Every row comes from one small tree of marks. The marks that hang from a mark follow it in brackets, in alphabetical order. Every link used is in the known rows. Which tree was each row made from?
Known rows
verik{nefi{zeveda{nisut{rumim tase}}}}: [ 18   3  12   4   9  -5 -11   9   7   5   4 -23 -11   0  -2  11  21   1
  -8  -9   3  15  -1  11   9 -11  -2   2   2  29  15  -3   1 -19  33  -1
 -45  33 -12  27   2]
sapin{beziv{kobok verik}}: [  7 -13   1   0  -3  -1 -16 -12   2  12  11 -10   9   0  15   8  13   1
   1   9   5  15  -2  -9   5  -2  30  -4 -10  16  -7   2  12 -10  47 -25
 -26  -4 -17  29  -2]
verik{nefi{zeveda{nisut{segi zizomit}}}}: [ 14   3  13   1   6 -11 -14   5   7   4   6 -24 -12   6  -4   9  21  -2
  -5  -9  11  16   2  14   5 -10   4   7   1  28  13  -1   8 -18  34   1
 -51  33 -19  26   2]
rumim{nisut{tase zeveda{nefi}}}: [ 21   2   4  -3  -3  -3 -19   6   3  22  -3 -19  -4  -3   0  10   7   2
  -8  -4  14   5  -2   4   8   8   6  -6  12  18   8 -10  -2  -5  42 -14
 -47  38  -2  10   4]
tase{nisut{rumim}}: [ 23  -8  -1   8  -5   0 -29  17  17  25   8 -19   8 -13  14  18   5   0
  -7  -5   1   7   9  14  13  -1   8 -10   8  36   9  -4  -2  -7  32   1
 -28  15 -21  10  11]
verik{nefi{zeveda{nisut}}}: [ 16   0  14   1   9  -9  -5   4   4   6   3 -27 -12   8  -4  13  21  -3
  -4  -5   6  12   0  12   6  -7   0   5  -2  29  12  -4   3 -21  34   0
 -40  26 -14  28   0]
sapin{beziv{kobok{nisut{segi}} tase verik{nefi}}}: [ 16 -11  -1  -2  -8   6 -30 -14  11  11  17 -13  11  -3  12   0  19  -4
  -8  12  16  17 -14  -3  -1 -14  36  -2  -3  28  -5   7   7  -2  36 -23
 -32  12  -4  29  11]
sapin{beziv{kobok tase{nisut{segi zeveda}}}}: [ 16 -12  -8  -4  -6   2 -30 -14   9  19  10 -10   8  -2  27   5   8 -10
  -3  -1  16  10   3  -6   6 -15  34   2  -2  27  -8   2   7  -4  41 -13
 -33  26  -3  27  19]
beziv{tase{nisut} verik{nefi{zeveda}}}: [ 22  -2  22  12  -9   3 -25   2   7  10  23 -27  -1  -3   5   3  12 -17
  -9   2  14  16 -21  11  12 -14  17  -4   1  37  10  -5   9   2  30  -8
 -21  10  -3  31   8]
verik{nefi{zeveda{nisut{rumim zizomit}}}}: [ 13   3  13   3   6 -10 -12  10   6   5   5 -24 -12   3  -5  10  20  -1
  -6  -8   2  16   2   8   7 -13   0   1   1  30  12   0   5 -19  33  -2
 -48  32 -20  25   0]
verik{nefi{zeveda{nisut{zizomit}}}}: [ 12   1  13   2   6 -13  -8   6   5   6   5 -25 -13   8  -6  13  19  -4
  -2  -7   7  13   1  11   6  -9   2   5  -2  27  10  -2   6 -20  35  -2
 -48  29 -18  25  -2]
nisut{rumim segi tase zeveda{nefi} zizomit}: [  7  17   7   6 -14   4 -53  19  18   2   3   4  -5 -31   1 -16  12  13
 -17 -31   7  31   9  -5   6 -25   4  -1  22   8   8  -1  13   2  37  -6
 -77  70 -16   7  14]
kobok{beziv nisut{rumim segi tase zeveda zizomit}}: [  6   9 -20   7 -16   8 -56  11  32   3  11  -3  10 -39  -1   0  25  13
  -5  -4  21  11  16  -8   3 -18  14  -7  23  24  -3  -1  -6  11  23   1
 -62  39 -34   9  23]
kobok{beziv nisut{rumim segi tase zeveda{nefi}}}: [ 10  10 -11  -3  -7  16 -49  10  31   4   8 -10   7 -38   0   1  25  13
 -10   0  20   7  10  -7   4 -13   7  -9  26  26   3  -5  -9   4  23   2
 -49  39 -19  14  23]
beziv{tase{nisut}}: [ 26 -12   3  10 -14   4 -24  -1  11  25   9 -15  10  -5  17  19   3 -13
  -5   0  15   5  -9  14  11  -3  17   2  -6  37   4  -9  -5  -1  38  -1
 -20  17  -8  15  22]
sapin{beziv{verik}}: [ 12 -12  -3   3  -3   3 -14  -8   7   7  10  -7  13  -9  12  11  20  -1
   2  10   7  14   2 -10   4   7  25  -3  -9  15   2  -4  11 -13  44 -16
 -20  -5 -25  26   1]
nefi{zeveda{nisut}}: [ 14   4   6  -2  14  -1 -11   6  -8  14  12 -17  -7   8  12  18   2   0
   4  -6  14   7   4   6  14  -4  -1   5  -7  27   9  -8   1 -13  37   2
 -30  23 -17  18   4]
zeveda{nisut}: [ 26  -4   1  -7   3   2 -17   3   1  25   7 -10   4   8   1  24   6   3
   2  -3  12  13  -2  16   7   9  10  -2  -5  29   6  -6  -2 -11  41  -7
 -30  19 -15   2  13]
sapin{beziv}: [ 12 -15 -10   1   1  -1 -10 -11  10  11   1  -6  14  -8  16  17  19  -2
   2   6   7   7   9  -8   3   7  21   2 -10  18   2  -6   2 -19  45  -9
 -25   8 -26  23   5]
zonir{nisut{rumim tase zeveda zizomit}}: [  6   5   4   6 -10  -9 -37  24  14  17   2 -14  10  -9   2   1   5  -5
  -4 -12   7  18  11   6   3 -12  15   2   7  16   6  -3  -6   7  35 -12
 -51  44 -21   3   9]
zonir{nisut{tase zeveda}}: [ 11  -1  10   2  -1  -6 -21  15  11  20  -2 -22  10   1   4   8   6 -12
  -3  -8  15  12   5  12   3   1  17  10   2  16   5 -10 -11   0  41 -11
 -34  33 -13   8   9]
kesup{verik{nefi{zeveda{nisut}}}}: [  9   5  16  17   3   0  -1  18  -2   0  10 -24  -2   8  -6   7  20   7
  -3  -5   6  11  -6   3   8  -6   7  12   3  22   7  -9   3 -25  26  -4
 -21   6 -19  17  -3]
verik{nefi{zeveda{nisut{tase}}}}: [ 17   1  13   3   9  -6  -7   6   6   6   3 -25 -11   6  -4  13  20  -2
  -6  -8   7  11  -3  12   7  -9   0   5  -2  27  13  -5   1 -21  36  -1
 -44  31 -10  27   1]
nefi{zeveda{nisut{rumim segi tase}}}: [ 20  12   2   3  12   9 -26  11  -1  11  15  -7  -6  -4  16   9   4  11
  -6 -13  14  13   4   7  17 -14   1   4   1  27  13  -2   0  -8  35   4
 -39  39 -16  14  11]
zonir{nisut{tase zizomit}}: [  9  -6   5  13  -9 -11 -27  14  12  24   0 -15  13   1   2  18   0  -7
  -2  -4  17   8   0  16  -1  -1  19   9  -3  15   5  -2 -11   2  42 -13
 -44  30 -21   1   5]

Write each row's tree
[ 31   4  -4   1  -1  11 -29  13   8  24   7   0   5  -8   3  18   4  12
  -5  -7   5  16  -2  13  12  -2   6  -8   1  32  11  -4  -9  -7  38  -7
 -38  35  -9   0  15] : zeveda{nisut{rumim tase}}
[ 11  11  11   1  -5   7 -27  19  13   7  -6  -8  -5 -25   4  -5  12   6
 -13 -20  -6  21   4  -6  11 -13  -8  -7  14  16  11 -13   0 -10  38  -8
 -49  49  -3  17   9] : nisut{rumim tase zeveda{nefi}}
[ 12 -14   0   2  -9   5 -21 -17   0  14  13  -8  10   0  18   5  10  -6
  -1  12  11  14 -10 -10   7  -8  35  -3 -12  22  -7   1  10  -3  44 -25
 -21   3  -8  31   7] : sapin{beziv{kobok tase verik}}
[  9   6  18 -10  -1   1 -27   2  11   4   1 -17  -6 -10   3  -7  18   1
 -12 -18  15  23   8   5   3  -2   8   7  14  14   7  -8  15 -10  40  -1
 -44  39 -18  20  10] : nisut{segi zeveda{nefi}}
[ 14 -11  -2   3 -11   2 -36 -12   6  18  21  -7  10  -2  21   3   4  -7
  -2   6  17  14  -7  -7   7 -15  41  -4  -4  24  -8   7  14   4  41 -22
 -33  12  -7  25  11] : sapin{beziv{kobok tase{nisut{segi zizomit}} verik}}
[ 32  -2  -7  10  -6   4 -30   3   9  25   4 -10   7  -7  10  14  12  13
 -14   0  22   5  -4  17   9   9  19   0   9  21  12  -3  -5  -1  44  -9
 -42  30 -18   5  12] : rumim{nisut{segi tase}}
[ 13   0  21   5 -11   5 -36  -5   3  12  26 -27  -2   4   6  -8  12  -4
 -16   6  21  21 -32  13   5 -28  23   1   1  37   1   9   7  11  31 -24
 -35  12   2  30  11] : beziv{kobok{nisut{segi}} tase verik{nefi{zeveda}}}
[ 18  -3   6   3  -2   0 -36  16  16  23   7 -17  18  -9   9   5  13   5
 -13   2  12  14  11  20   3  -2  23   6   6  26  12   3  -6   2  36  -4
 -27  28 -32   6  12] : zonir{nisut{rumim segi}}
[ 13  -9  19  11 -17   6 -25 -10  -5  21  19 -16   5   6  14   0   0  -6
  -8   8  12  20 -31   7  11 -13  26  -2 -12  29  -5   0   8   8  45 -30
 -19  -5  -4  27  10] : beziv{kobok tase verik}
[ 10  -4  17   8 -11  -1 -26   4   9  16  12 -28   1   3  -6   2  15   4
 -13   4   8  20 -26  16   0 -12  17  -6   3  25   1   6   3   1  38 -32
 -41   1  -3  21  -4] : beziv{kobok{nisut{tase}} verik{nefi}}
[  5   3  17  21   0  -1   2  17   0  -3   7 -25  -1   6  -3   5  23   6
  -5  -4   4  10  -6   2   9  -7   6  14   2  18   8 -10   4 -26  27  -3
 -21   2 -24  22  -5] : kesup{verik{nefi{zeveda}}}
[ 18   9   4  -2  14   5 -24  10  -3  12  17 -11  -6  -2  15   9   6  10
  -4  -9  13  14   9   7  16 -11   2   3   0  29  12  -2   4  -9  34   5
 -34  32 -22  17   9] : nefi{zeveda{nisut{rumim segi}}}
[ 13   1  21   1 -18   5 -40  -5   9  11  22 -27   0   1   1 -14  16  -6
 -16   2  19  27 -29  11   2 -24  28  -2   6  35  -4   6   9  14  32 -29
 -37  15   2  27  14] : beziv{kobok{nisut{segi zeveda}} tase verik{nefi}}
[ 17   7  -6  24 -19   5 -51  16  21  11   7  12  10 -31  10  -2  13  20
 -17 -18   9  24   3   8   8 -19  13   2   8  16  10   3   3   4  40  -5
 -65  48 -33   5  16] : nisut{rumim segi tase zizomit}
[ 22   4   1   1  -4   1 -42  18  20  15  12 -18   5 -19  16  -1  11   0
 -12 -18   7  18  17  12  13 -10  14  -6  20  32   7  -6   7   0  31   4
 -39  33 -22  13  19] : tase{nisut{rumim segi zeveda}}
[ 28 -10   3  10 -13   6 -31  -2  15  24  11 -12  11  -9  21  14   6 -10
 -11  -3  20   8  -9  16  10  -5  22   5  -2  36   5  -6  -2   2  37   1
 -24  23 -11  15  25] : beziv{tase{nisut{segi}}}
[ 15   9   1   6   7   1 -24  14  -4  13  13  -6  -8  -1  10  13  -1   5
   2 -11   9  10   4   3  16 -16  -3   1  -4  24  10  -3   0  -7  36   1
 -47  38 -16  11   5] : nefi{zeveda{nisut{rumim tase zizomit}}}
[ 14  -7   2  11 -14  11 -27  -7  14  12  17 -15   9 -15   7  15  15  -8
   1  14  19   2  -3  -5  13   0  26 -10   3  32  -2 -11   3   3  35  -2
 -16  -6 -24  27  17] : kobok{beziv{tase{nisut} verik}}
[ 24  11   6  -7  -3   8 -46  15   6  25  10   4  -5 -10  -6  12  -1  17
 -12 -15  13  18  -5  11   3 -12   4  -8  15  22  13   5   5  -6  35  -6
 -64  65   0  -8  11] : zeveda{nefi nisut{rumim segi tase zizomit}}
[ 20   6  -5   6 -11  -5 -38   7   9  18   5  -8   1  -7   3   2  10   6
  -8 -13  23  15   4   7   6  -1  20   0  16  14   5  -3   4   8  41 -12
 -64  44 -21   4  11] : rumim{nisut{segi tase zeveda zizomit}}
[ 18   7   1   1 -10  -5 -38   7   6  18   2 -11  -5  -8  -1   3   7   7
 -10 -14  22  14   2   6   4  -1  15  -2  20  13   7  -1   5   3  40 -11
 -67  52 -11   3   7] : rumim{nisut{segi tase zeveda{nefi} zizomit}}
[ 18  -7   3  10 -19   0 -46  -1   8  30  16 -13   3  -2  23   4  -5  -3
 -13  -6  14  12  -9  15  11 -27  25  -1   0  38  -5   8   3  12  37 -12
 -43  32  -5  15  23] : beziv{kobok tase{nisut{rumim segi zizomit}}}
[ 13 -13   0   0  -8   2 -26 -14   9  12  14 -16  10  -2  11   4  18  -6
  -4  14  11  13 -14  -7   0 -13  32  -5  -6  29  -5   6   6  -2  37 -26
 -29   7  -4  29   9] : sapin{beziv{kobok{nisut} tase verik{nefi}}}
[ 17 -13   2   0  -8   0 -25 -12   8  14  16 -17   6   2  14   5  13 -11
  -4   8  10  13  -9  -5   5 -14  36  -7  -3  29  -5   5  11  -5  38 -23
 -28  11   0  33   8] : sapin{beziv{kobok tase{nisut} verik{nefi}}}
[ 16  13   1   4   7   2 -32  13  -1  12  17  -4  -7  -4  13   9   2   9
  -2 -15  16  14   5   6  15 -18   3   4   1  23  11   0   4  -4  35   2
 -50  43 -19  11   9] : nefi{zeveda{nisut{rumim segi tase zizomit}}}
[  6  -1  -2   5 -11  -6 -34   9   9  20   3 -15   3  -5   8   4   3   5
  -7  -7   5  15  -3   6   4 -20   7  -3   3  24  -6   5  -3   5  38 -23
 -55  28 -11   8   8] : beziv{kobok{nisut{rumim tase zeveda zizomit}}}
[  5  10   3   5 -15  -3 -48  16  17  -1   9  -1   1 -24   6 -18  18   9
  -9 -25   4  35  21  -1   7 -21  12   0  15  16   4   1  19   7  33  -3
 -64  45 -41  13  17] : nisut{rumim segi zeveda zizomit}
[ 20   0   4   9  -4   5 -39  19  19  22   5 -12  18 -14  11   6  11   7
 -16  -5  14  12   5  20   4  -6  21   7   8  24  14   1 -12   4  39  -6
 -35  38 -22   4  14] : zonir{nisut{rumim segi tase}}
